Every row comes from one small tree of marks. The marks that hang from a mark follow it in brackets, in alphabetical order. Every link used is in the known rows. Which tree was each row made from?
(in the rows, 128 means zero)
Known rows
tafam[vose[laku[ligem]]]: [109 182 129 156 142 176 107 111 116 131 129 106 119 153 160 139  76 169
 139 130 141]
genafud[fibodag laku]: [109 105 162 119 130 141 140 118 153 172 106 137 132 101 130  90 102 160
 139 163 162]
fibodag[genafud[laku vuga]]: [111 103 131 125 124 146 170 131 137  99 144 192 131 118 181  84 175 138
 145 114 179]
genafud[fibodag laku[vose] vuga]: [108 117 153 115  96 141 159 112 136 146 105 117 143 103 164  71 100 167
 142 160 221]
genafud[fibodag laku[vose]]: [124 130 150 112 122 163 135 129 129 146 107 138 136 118 129  88  68 176
 138 172 172]
genafud[laku[ligem vose] vuga]: [108 143 130 148  88 141 159 118 115  99 141 120 138 150 215  73  72 140
 125 136 187]
tafam[vose[laku[ligem[domib[vuga]]]]]: [ 94 177 120 142 147 173 117 108 120 111 124 115 108 136 173 134  84 156
 138 138 146]
fibodag[genafud[laku]]: [123 112 130 123 143 160 153 143 132  99 145 207 127 129 156  96 153 144
 142 123 145]
genafud[fibodag laku[ligem[domib] vose] vuga]: [112 131 142 134 101 150 165 129 128 139 116 146 138 101 185  82  68 153
 131 165 205]
raner[laku]: [103 112 146 120 105 139 129 110 128 111 122 118 108 142 131 133 119 134
 125 138 138]
raner[genafud[fibodag] laku[ligem[domib]] vuga]: [145  79 173 148 123 159 190 151 108 162 116 113 117  82 141 117 143 151
 148 137 165]
vose[laku[ligem[domib]] tafam]: [102 126 120 122 128  92 108  99 145  94 124 138  90 101 211 161  45 136
 137  82 176]
laku[ligem[domib[vuga]] vose[tafam]]: [151 165  91 118 134 132 134 151  97  60 136 161 107 129 188 141  26 136
 118 121 136]
genafud[laku[ligem] vuga]: [ 94 117 141 155  95 121 164 107 139 126 140 119 135 134 216  75 106 124
 126 127 177]
ligem[domib]: [119 129 112 107 128 132 134 150 123  92 117 183 106  92 126 152 130 103
 119 148 132]
domib[vuga]: [ 93 114 119 110 144 114 151  98 144 105 125 100 117 115 165  88 151 117
 135 129 136]
laku[ligem vose]: [160 183 109 158 124 169 124 153  85 107 152 133 142 175 158 123  33 149
 119 135 119]
raner[genafud[fibodag laku[vose] vuga]]: [141 107 157 115 110 156 184 135 125 155 100 126 151  92 146  61 123 169
 159 128 201]

Write each row's tree
[128 125 136 147 103 157 147 143  82  83 143 109  99 139 167 144 100 137
 117 153 155] => raner[laku[ligem[domib] vose] vuga]
[106 182 123 148 142 177 110 118 115 119 124 124 111 141 160 148  76 160
 136 137 143] => tafam[vose[laku[ligem[domib]]]]
[152 111 150 116  99 155 179 143 108 126 101 143 124  96 159 114  72 167
 148 115 196] => raner[genafud[fibodag vuga] laku[ligem[domib] vose[tafam]]]
[168 171  96 127 125 139 122 166  90  71 137 174 113 135 170 161  14 141
 115 120 133] => laku[ligem[domib] vose[tafam]]
[174 169 107 142 125 136 118 151  93  96 144 137 128 161 171 144  13 159
 122 106 131] => laku[ligem vose[tafam]]
[128 130 122 139 123 165 168 144 116  88 156 194 139 141 196  82 129 148
 141 118 175] => fibodag[genafud[laku[ligem vose] vuga]]
[101 104 161 152 108 128 168 108 154 182 121 118 146 101 188  72 100 148
 138 147 194] => genafud[fibodag laku[ligem] vuga]
[ 69 141 120 138 132 135 126  91 138 101 134 125 106 116 206 119  83 117
 135 123 162] => vose[laku[ligem[domib[vuga]]]]
[126 121 148 133 101 125 157 118 136 148 116 121 139 108 195  84  53 172
 139 135 213] => genafud[fibodag laku[ligem vose[tafam]] vuga]
[ 80 145 123 145 127 139 118 102 133 109 135 135 110 121 193 133  75 121
 133 122 159] => vose[laku[ligem[domib]]]
[164 104 170 151 116 178 181 150  87 154 122  88 131 117 141 103 109 181
 152 136 173] => raner[genafud[fibodag] laku[ligem vose] vuga]
[142  65 183 130 119 149 184 134 117 169 104  84 121  84 119 106 175 166
 158 131 180] => raner[genafud[fibodag] laku vuga]
[124 130 116 133 123 167 171 151 114  76 153 213 130 129 195  90 130 140
 138 125 177] => fibodag[genafud[laku[ligem[domib] vose] vuga]]
[106 125 127 132 127  90 106  88 147 112 129 112 100 119 212 149  45 148
 142  72 174] => vose[laku[ligem] tafam]
[128 121 128 143 146 167 155 148 128 107 157 209 131 140 171  95 130 143
 139 121 133] => fibodag[genafud[laku[ligem]]]
[127 145 140 130 126 173 140 146 120 139 118 167 131 116 150  98  36 162
 128 178 157] => genafud[fibodag laku[ligem[domib] vose]]
[ 97 105 153 141 108 130 171 118 152 164 115 145 135  83 187  84 101 137
 133 157 195] => genafud[fibodag laku[ligem[domib]] vuga]
[131 143 123 120 103 147 126 137 101  72 129 152  97 146 161 155  40 143
 116 132 141] => raner[laku[ligem[domib] vose[tafam]]]
[115 140 137 124 133 168 148 136 126 132 117 158 127 111 163  85  44 158
 130 179 159] => genafud[fibodag laku[ligem[domib[vuga]] vose]]
[131 123 115 124 124 150 167 150 118  71 149 214 124 122 201 100 120 145
 138 110 181] => fibodag[genafud[laku[ligem[domib] vose[tafam]] vuga]]
[152 135 141 135 123 172 166 151 105 124 126 144 143 137 158  74  82 156
 145 120 144] => raner[genafud[laku[ligem vose]]]
[143 134 114 123 142 166 150 162 113  71 150 230 119 133 176 112  98 151
 136 120 147] => fibodag[genafud[laku[ligem[domib] vose[tafam]]]]
[131  89 165 121 115 141 188 127 142 173  99 125 149  80 147  62 146 158
 160 121 194] => raner[genafud[fibodag laku vuga]]
